Every row comes from one small tree of marks. The marks that hang from a mark follow it in brackets, in the order of their numbers. Every link used is in the known rows. Which tree was each row made from?
In the rows, 128 means zero.
Known rows:
k_82(k_619): [124 143  92 130 138 153 125 147 126 119 102 116 153 124 138 114 132 133
 143 109 151 119 129 125 134 133 158 139 120 121 115 118 114 155 115 132
 125 100 134]
k_968(k_293(k_642(k_901)) k_813): [161 123 152 105 146 104 144 115 128 180 162 132  82 161 130 153 117 109
 152 183 119 112 114  76 112 120  87 164 146 139 116 100 168 112 132  58
 161 136 145]
k_901(k_642): [138 110 124 116 124 115 116 157 166 108  92 118 179 141 121 126 136 104
 153 161 159 160 159 112 127 122 105 134 119 145 122 127 142 131 143 131
 100 101 173]
k_196(k_293 k_295 k_619 k_813): [108 125 186 109 103 200 131 132 132   4 139 154 136 161  75 161 153 163
 104 113 168  94 150 145 119 157 202  53 128  40 107 123 202 113 138 192
  63 145 126]
k_295(k_968(k_293 k_791)): [141 102 140 116  99 127 138 130 115 134 138 134 116 140 109 129 142 117
 150 130 150 128 139 116 129 147  54 163 143 145 121 157 141 155 128 121
 149 144 148]
k_901(k_196 k_642): [107 107 118 116 138 120 125 138 147 101 102 149 182 140 115 128 105 122
 142 170 172 143 157 102 122 128  92 122 117 173 131 122 119 139 140 112
 114 101 154]
k_82(k_293(k_642) k_619): [145 141  93 104 162 174 125 147 129 102 109 105 126 125 117 125 140 107
 131 139 126 105 101 121 127 109 158 164 117 150  93  94 118 173 115  71
 172  82 149]
k_295(k_968): [127 139 124 161 100 122 109 139 135 128  98 120 170 140 143 132 123 120
 156 129 159 142 139 132 147 111  68 143 125 139 108 166 158 141 138 145
 104 106 141]
k_968(k_293(k_642) k_813): [156 124 128  97 143 117 144 136 129 144 160 103  86 156 107 155 114  98
 157 153 119 108 142  77 109 138  98 156 129 143 109 121 147 126 130  64
 158 119 140]
k_295(k_968(k_791 k_813)): [109 128 160  86  81 111 123 148 122 127 134 128 116 124 144 140 128 136
 165 153 149 130 123 132 128 146  81 162 150 176 119 160 128 102 130 148
 151 132 108]
k_295(k_968(k_293(k_196 k_642) k_791)): [118 127 162 146 113 113 150 121 103 145 174 128 124 147  90 147 110  91
 124 131 126  93 122 118 130 134  24 166 161 143 105 150 115 180 131  80
 157 143 164]
k_798(k_968(k_293)): [185 118 128 153 123 116 130 126 117 133 141 122 114 146 104 134 125 116
 154  95 143 140 154  92 119 130 103 127 131 106 127 152 124 154 121 140
 132 130 127]
k_295(k_968(k_293 k_813)): [145 115 137 123 114 115 126 146 115 135 145 118 108 150 144 140 109 129
 170 132 151 130 149  76 122 143  81 160 143 162  96 143 162 139 133 124
 139 140 107]
k_196(k_293 k_295 k_619): [ 98 139 181 128 113 195 142 134 142  25 139 149 141 150 100 149 134 161
 102 100 148  94 156 133 145 159 191  59 111  81 130 137 195 107 148 184
  75  87 123]
k_968(k_293): [153 109 104 131 145 138 151 131 130 132 129 123 133 150 121 133 139 120
 153 116 144 124 154  91 113 139  92 133 119 128 120 149 148 156 120 113
 110 123 143]
k_642(k_293): [ 99 158 106 150 123 116 145 120 138 133 104 129 157 117 124 105 145 123
 134 152 119 140 101 134 147 110 122 111 110 151 122 146 126 102 136 129
 110 122 147]
k_798(k_82(k_619) k_968): [175 148 113 147 133 133  92 101 101 125 138 105 155 115 148 117 130 128
 131  61 137 141 100 149 149 119 193 142 121 110 128 134  68 155  93 166
 145 138 143]
k_642(k_798(k_196)): [108 129 103 160 151 139 122 131 122 143  98 129 144 111 138 108 123 133
 139  97 105 112 159 147 119 105  90 118 118 122 149 132 118 126 129 127
  97 122 119]
k_813(k_82 k_642(k_293(k_196) k_901)): [ 83 163 137 171 141  88 170 119 144 208 106 204 122 110 144 113  85 136
 102 211  96 140  77  98 110 127 146 126 157 122 126  80 142 109 117 113
 131 143 139]
k_295(k_968(k_813(k_82))): [128 137 164 131 105  91 118 167 141 164 116 123 117 132 162 156  81 132
 170 169 148 148 145  87 118 145  97 174 144 140 129 144 133 116 127 139
 134 108  93]
k_813(k_968): [147 132  94 138 119 123 127 139 128 145  85 100 148 139 162 160 130 118
 148 131 155 129 153 139 121 102  96 133 111 124 125 159 122 104 153 170
  97  96 110]
k_293(k_642(k_798(k_196))): [120 146 112 177 152 128 124 130 133 156 109 116 139 120 118 119 112 101
 129 122  88 101 154 153 117  92  81 134 110 119 147 119 116 126 131  82
 120 105 152]
k_901(k_196): [ 97 134 104 126 138 123 132 120 117 114 115 150 167 133 120 140 109 154
 144 140 159 122 144 116 131 130  96 116 116 158 134 156 122 139 122 118
 107  99 131]
k_82(k_293): [134 119 108 111 147 149 136 137 140  94 105 123 142 119 136 138 158 140
 147 135 136 136 125 119 115 101 105 132 126 163 105 142 159 156 129 125
 123  87 122]
k_901(k_196(k_619) k_642): [ 96 125 147 128 137 130 119 126 153  73 108 169 161 154 100 120  97 135
 131 171 173 144 178 115 118 147 126 114 112 159 126 126 130 104 141 146
 111 101 137]
k_642(k_813): [103 145  93 109 128 120 128 141 129 159 132 114 163 134 143 132 157 130
 127  77 142 158 155 142 150 148 107 137 129 116 143 172 148 132 135 117
  93 108 134]
k_295(k_968(k_791)): [125 126 136 121  83 118 124 135 127 129 114 128 146 130 127 132 139 118
 150 143 154 139 127 150 140 133  61 153 136 150 122 166 133 133 132 153
 131 125 147]
k_295(k_968(k_293(k_196 k_642))): [130 144 146 184 131 122 132 125 107 150 163 120 141 164 106 147  95  84
 131 121 128  99 143  96 141 111  31 157 149 137  90 146 139 194 140  75
 137 130 154]
k_913(k_798(k_82(k_293) k_196 k_968)): [162  91 102 175 122 117  91  87 140 119 130  74 114  89 148 106 144 145
 117 105  86 142  97 156 137  75 180 116 106 166 119 134  91 130 118 121
 154 137  80]
k_901(k_642(k_798 k_813(k_82))): [133 139 147 129 153  96 118 193 164 169 112 129 142 122 144 111 117  99
 124 108 130 182 184 125 127 155  82 164 138  90 176 103 137 116 141 119
 114 104 166]
k_968(k_293 k_791): [144  92 125  87 127 128 166 124 121 123 135 134 110 135 101 134 154 121
 144 127 135 125 146 111 107 163  96 139 127 135 137 147 131 142 124 116
 137 142 147]
k_901(k_642(k_293 k_798(k_196) k_813)): [ 59 140 108 147 147 107 123 148 145 167 102 132 151 107 138  61 145 104
  88 106  84 165 142 156 145 114 111 123 120 148 162  94  92 100 150 119
 112 158 139]
k_901(k_196(k_295)): [ 92 122 107 120 146 149 134 120 113  85 127 167 160 137 119 144 106 150
 124  97 148 116 140 106 146 140 121  73 114 141 158 146 152 166 148 134
  97  86 119]
k_82(k_293(k_642(k_798 k_901))): [164 158 143 150 165 135 128 125 132 150 126 144 116 124 133 112 150 112
 146 161  90 118  95 140 131  67  54 155 143 123 124  88 190 134 136  76
 159  96 179]
k_295(k_968(k_791 k_813(k_642(k_798)))): [128 150 147  79 108 108 113 173 115 141 129 164  83 126 137 109 116 129
 151 169 123 139 126 138 122 169  88 152 150 152 118 100 166  89 116 135
 156 146 139]
k_293(k_642(k_798 k_813)): [130 183 119 136 150 109 119 152 131 171 151 111 140 132 130 121 146  85
 114  78 110 141 152 163 158 128  63 152 128  88 154 141 156 115 140  80
 116 109 175]
k_913(k_798): [150 125  89 180 101 112 131 149 171 133 114  76 147 117 139 121 142 123
 156 151 141 137 140 132 150 125 120 124 100 128 122 147 167 110 137 105
 103  91 131]
k_813(k_82(k_619) k_642(k_293 k_901)): [131 155 114 140 143 120 155 137 146 214  77 190  95 106 151  75  97 138
 108 219 108 146  64  96 115 145 224 147 123 118 127  45 123 101 102 113
 168 133 150]
k_82(k_293(k_642(k_901)) k_619): [155 138 107 119 165 157 130 128 130 145 111 131 117 131 139 116 143 122
 132 165 120 116  69 117 129  88 146 164 145 146 104  74 136 168 118  69
 181  89 159]
k_196(k_293 k_813): [121 125 148 108 110 160 133 137 129  63 133 111 159 136  84 162 164 151
 141 148 164 107 127 143 109 132 132  93 136  78  91 134 166 132 112 150
  82 153 147]
k_813(k_642(k_293 k_901) k_968(k_791)): [128 144 108  93 105 103 161 103 128 191  84 170  88 121 139 106 149 124
 111 235 111 145  66 157 118 113 138 122 133 140 132  92 131  49 138 150
 149 156 142]
k_293(k_196(k_295 k_813)): [ 98 130 134 135 134 156 133 131 112  68 153 138 177 146 114 157 136 146
 116  81 151 106 129 133 120 129 124  67 161  79 109 149 158 189 143 144
  70 152 111]

Write each row's tree:
[192 138 121 129 143 117 120 176 133 160  73 145  89 135 136 143  98 113
 128 182 134 142 167 140  68 141 131 131 136  29 123  86 128  95 122 151
 112 153 128]  k_196(k_813(k_82 k_642(k_798) k_968))
[118 115 156 106 114 188 133 149 131  33 149 134 156 144  84 164 159 157
 122 113 161 100 126 138 127 142 165  56 133  54 112 122 193 158 131 167
  69 145 135]  k_196(k_293 k_295 k_813)
[173 110  99  77 137 139 149 175 128 179  73 140  76 116 148 139  97 118
 114 185 143 130 132 123  80 176 203 159 126 102 144  83  76 105 108 153
 167 112 115]  k_813(k_82(k_619) k_642 k_968(k_791))
[130 129 121  73 170 157 138 173 128 121 112 121  82 104 166 136 114 155
 150 144 135 125 117  75  86 148 186 176 143 166 116  84  97 140 101 114
 177  88  76]  k_968(k_813(k_82(k_293 k_619)))
[155 121 141 136 148 117  97 134 144 106 115 120 180 128 143  98 138 101
 134 107 118 152 137 154 143 108  90 129 108 132 139 108 139 115 137 148
 112 138 194]  k_901(k_642(k_798(k_82)))
[200 133  99 192 113 115  86 114 133 132 147  66 138 104 156  96 133 129
 136  80 125 143  88 153 171 116 216 141 102 114 119 126  81 124 106 150
 156 136 133]  k_913(k_798(k_82(k_619) k_968))
[ 89 110 150  74 136 120 165 130 101 128 185 142  93 123 120 157 124 144
 138 123 129  97 130  94 100 167  79 148 172 175 117 138 112 142 118 110
 144 155  91]  k_968(k_293(k_196) k_791 k_813)
[152 101 128  90 135 140 134 162 149 111  95 167 112 144 106 145 108 134
 116 174 142 148 151 101  88 178 201  88 140  42 131  99 181 158 118 122
 102 143 127]  k_196(k_295 k_813(k_82 k_642))
[ 92  81 145  88 122 186 124  88 110  46 138 126 162 124 103 152 159 166
  83  85 123  94 114 159 125 119 211  48 119  76 130 120 140 161 127 160
  73 189 118]  k_798(k_82 k_196(k_293 k_295 k_813))
[ 78 131 124 135 131 105 136 130 147 111 108 161 173 121 102  96 115 115
 122 193 148 152 113 112 139 118 113 111 110 203 134 108 102 113 140 118
 126 126 157]  k_901(k_196 k_642(k_293))
[129 108 176 124  97 167 141 127 117  73 151 167  93 165 100 120 132 128
 110  99 149 116 158 117 139 174 119 114 136 112 132 151 172 144 153 164
 135 137 123]  k_196(k_295(k_968(k_293 k_791)) k_619)
[147  93 151 138 138  93 141 135 122 187 143 127  55 126 122 150  73 141
 156 120 111 128 170  55  67 150 152 158 147 130 155 124  70 138 113 116
 163 140  47]  k_798(k_196 k_968(k_293 k_813(k_82)))
[171 124 139 128 141 130 102  91 116  96 140 115 137 115 145 128 156 134
 136  94 115 156  94 140 141  89 141 128 129 148 120 154 114 153 107 149
 150 123 130]  k_798(k_82(k_293) k_968)
[118  83  74 173 113 141 130 141 162 120 111  90 136 106 135 123 121 145
 122 101 115 114 140 131 150 116 172  74  97 124 151 126 152 132 164 113
  94  96  82]  k_913(k_798(k_196(k_295)))
[ 96 150 139  75  80  98 135 144 130 147 111 169  83 113 124  99 128 127
 130 224 114 151  73 130 133 157 143 137 144 193 104 107 138  71 117 130
 165 165 126]  k_295(k_968(k_791 k_813(k_642(k_293))))
[166 105 125  90 130 129 163 121 127 134 147 117  97 140  78 139 138  80
 139 155 122 106 134 114 111 146  80 149 130 129 132 139 126 146 123  69
 159 126 182]  k_968(k_293(k_642) k_791)
[ 88 120 102 124 154 119 107 160 145 160 106 121 154 124 149  87 128 112
 104  84 116 159 183 153 133 125  91 134 133 126 171 107 118 129 153 120
 102 126 133]  k_901(k_642(k_798(k_196) k_813))
[117 107 167  65 121 100 152 157 144 154 134 132  88 107 139 157 110 139
 161 177 135 137 139  98  83 172 127 164 145 146 159 142  96  88 115 125
 153 114 101]  k_968(k_791 k_813(k_82))
[172 164 181 151 135  83 114 171 130 157 151 134  85 109 152 145  81 131
 179 114 119 148 154 104 103 135 110 161 149  97 160 124 103  89 109 154
 148 110 102]  k_642(k_798(k_968(k_813(k_82))))
[134  98 145 132 143 115 179 141 109 175 143 129  93 132 133 182  92 115
 114 131 133 111 159  98  81 149  70 156 162 117 144 141  68 138 141 141
 136 132  91]  k_813(k_82 k_968(k_293(k_196) k_791))
[ 51 148 110 104 135  98 131 129 134 137 119 148 170 126 114  91 135 117
  92 145 137 174 123 131 157 138 115 119 114 181 148 115 100 107 147 106
 123 135 155]  k_901(k_196 k_642(k_293 k_813))
[139 127 139  94 107 110 140 129 111 181 171 113 100 156 105 126 145  76
 106 115 128 141 138 138 153 160  53 181 143 125 130 151 131 144 132  72
 160 152 173]  k_295(k_968(k_293(k_642(k_813)) k_791))
[175 128 107 119 153 151  93 103  98  98 133 109 133 107 152 111 152 140
 122  71 126 140  83 141 142 102 194 149 129 144 108 120  76 174  94 161
 171 130 124]  k_798(k_82(k_293 k_619) k_968)
[ 82 101 152 126  86 186 112 136 116  61 119 131 158 144 100 155 134 164
 107 111 151  90 138 140 131 116 156  70 134  88 106 128 163 181 140 172
  79 161  97]  k_798(k_196(k_293 k_295(k_968) k_813))
[229 124 127 203 101  88 123 136 152 149 173  66  97 140  87 128 113  77
 156 142 122 128 131 110 140 122 117 145 107  96 117 136 143 122 128  73
 162 121 151]  k_913(k_798(k_968(k_293(k_642))))
[155 145 141 178 181 120 130  96  95 142 184 124 135 135 114 130 119  85
 103  72  79  91 121 133 141 109  47 136 135 114 119 121 124 172 121  85
 139 160 186]  k_968(k_293(k_196 k_642(k_798(k_82))))
[117 131 107  68 111 119 143 136 114 177 118  99 123 130 159 148 159 118
 111  98 148 154 153 180 138 147  95 149 135 114 157 176 100  87 148 156
 113 119 112]  k_642(k_813(k_968(k_791)))
[129 161 141  66  92  81 138 137 125 138 141 160  62 105 102 111 133 130
 131 200 102 153  76 130 113 157 182 118 143 168 123 111  95  61  99 143
 177 159 119]  k_798(k_968(k_791 k_813(k_642(k_293))))
[171 105  77 136 149 157 109 119 137  95 121  68 130  92 167  92 161 144
 122 114 113 129  79 151 158 110 207 143  92 163  97  96 115 146 109 110
 163 115 124]  k_913(k_798(k_82(k_293 k_619)))
[ 78 181 143 183 152 104 137  98 113 165 131 200 143 105 128  79 123 150
 132 162 111 128  78 137 148  89  71 115 130 151 158 101 137  96 136 121
 135 141 155]  k_642(k_293 k_798 k_901(k_196))
[111 118 125 117 146 178 121  89 116 120 126  96 154 115 113 127 127 125
  76 115 100  70  94 148 139 103 213 127  97 124 124  90  78 146  99 107
 145 139 157]  k_798(k_82(k_619) k_196(k_293(k_642)))
[ 74 122 162 111 137 162 150 104 114  85 153 186 166 135 115 156 120 182
 119 130 157  94 105 105 158 120 135  66 134 117 155 106 201 141 141 152
  97 108 128]  k_642(k_901(k_196(k_293 k_295)))
[ 38 188 139 150 130 109 143  69 116 165 132 199 123 132 140  79 132 162
  80 152 129 152 107 154 166 136 143 121 136 143 152 130 126  67 144 128
 123 149 122]  k_642(k_293 k_813 k_901(k_196(k_619)))
[199 111 109 169 120 108  93 108 141 103 150  73 127 100 142 116 158 130
 146 116 118 159  89 149 156  86 160 129 112 146 107 144 134 122 117 134
 153 125 119]  k_913(k_798(k_82(k_293) k_968))
[160 145 152 109 113  96  95 101 113 128 162 110 127 127 159 144 126 136
 154 103 123 150 109 132 130 117 142 140 136 140 122 161 101 106 107 171
 136 152 113]  k_798(k_82 k_968(k_813))
[113 157  98 135 180 169 134 143 107 105 137 113 144 121 122 133 120 117
 112 114 113  91  94 123 129 103 133 157 148 155  79  96  97 201 112  72
 161  92 131]  k_82(k_293(k_196 k_642) k_619)
[146 106 126 148 124 151 127 142 113 103 130 137 134 162 129 131 121 118
 136  86 150 125 157  88 155 138  94 117 122 123 127 147 187 182 158 140
 115 123 129]  k_196(k_295(k_968(k_293)))
[128  94 131 114 102 103 117  62 112 147 138 122 131 102 132 122 140 135
 116  90 107 136 117 173 120 110 157 129 127 147 163 175  44 128 110 156
 147 167 119]  k_798(k_82 k_196 k_968(k_791))
[136 165  97 121 128 112 128 133 128 191 119  78 138 155 162 151 138  78
 110 109 128 143 155 166 146 116  86 155 120  91 136 165 118 101 154 107
 112  95 137]  k_293(k_642(k_813(k_968)))
[ 86 150 132 156 154 137 105  77 116 149 126 146 123 123 164  81 138 147
  69  28  89 139 170 198 142 140 151 124 115  96 168 150 111  97 134 150
  97 161 118]  k_642(k_798(k_82 k_196(k_619)) k_813)
[187 124 131  90 124 105 126 141 120 140 151 149  55 150 115 136 102 128
 156 158 131 147 150  66  98 171 161 137 142 129 108 114 149 124  95 118
 158 152 100]  k_798(k_968(k_293 k_813(k_642)))
[125 115 160 148 115 133 110  75 114 104 143 115 153 110 119 142 135 152
 106  88 119 106 118 155 132 101 184  93 114 116 138 147  85 131 104 178
 110 154 112]  k_798(k_82 k_196(k_293) k_968)
[105  83 127 153 112 165 121 103 148  78 140  88 148 100 127 134 143 163
  91  90  97  88 113 141 168 113 210  50  83 114 154 118 163 124 139 141
  89 129 101]  k_913(k_798(k_82 k_196(k_293 k_295)))
[127 113 152 142 122 127 123 105 117 132 143 140  53 149 116 127 100 155
 138 105 115 118 180  93  81 149 173 126 141 137 122 146  77 102 123 146
 145 157  47]  k_798(k_196(k_619) k_968(k_293 k_813))
[152 149 106  83 157 131 116  98 109 158 127  78 125 140 169 147 166  90
  85 105 100 151 115 176 151  86 111 157 118 132 122 146 115 116 148 110
 141 114 132]  k_798(k_82(k_293(k_642(k_813(k_968)))))
[104 113 107 199 104 134 125 121 175 125  99 100 118 124 134 105 118 154
 128 141 121 117 171 154 121 127 175 110  97 121 127 141 130  85 145 123
 111 105  83]  k_913(k_798(k_196(k_619)))
[ 64 151 129 156 131 140 143 120 108  73 143 152 163 128  93 133 144 137
  97 105 118 108  93 135 140 118 144  59 155 102  99 129 126 162 147 146
  82 174 118]  k_642(k_293(k_196(k_295 k_813)))
[ 79 154 108 185 142 122 134 118 128 148  95 143 132  91 128  79 131 132
 119 120  77 117 118 157 131  90 110 108 110 151 153 115 105 107 135 125
 110 139 123]  k_642(k_293 k_798(k_196))
[107 152 176 135  95 149 107 145 130  77 134 149 113 165 148 142 105 151
 137 107 153 127 154 119 147 156 145 111 136 132 114 150 179 109 158 185
 108 106  80]  k_196(k_295(k_968(k_813)) k_619)
[100  89 100 118 140 149 121  83 117 108 105 128 163 119 147 129 134 145
  94  67 101 114 131 140 142 116 172  79 102 133 162 151 126 155 143 148
  90 133 107]  k_798(k_82 k_196(k_295))
[132  95  79 118 143 157  99  90  92 137  81  88 138 131 165 126 146 141
  99 104 130 106 118 184  93  97 213 128 122  97 108 116  30 144 120 167
 116 192  85]  k_798(k_82(k_619) k_196(k_813(k_968)))
[169 121 142 123  71  80 119 146 150 132 177  81  87  98 123 138 134 136
 175 150 132 143 108 142 130 144 144 142 139 145 133 144 106  63 121 140
 167 127  91]  k_913(k_798(k_968(k_791 k_813)))
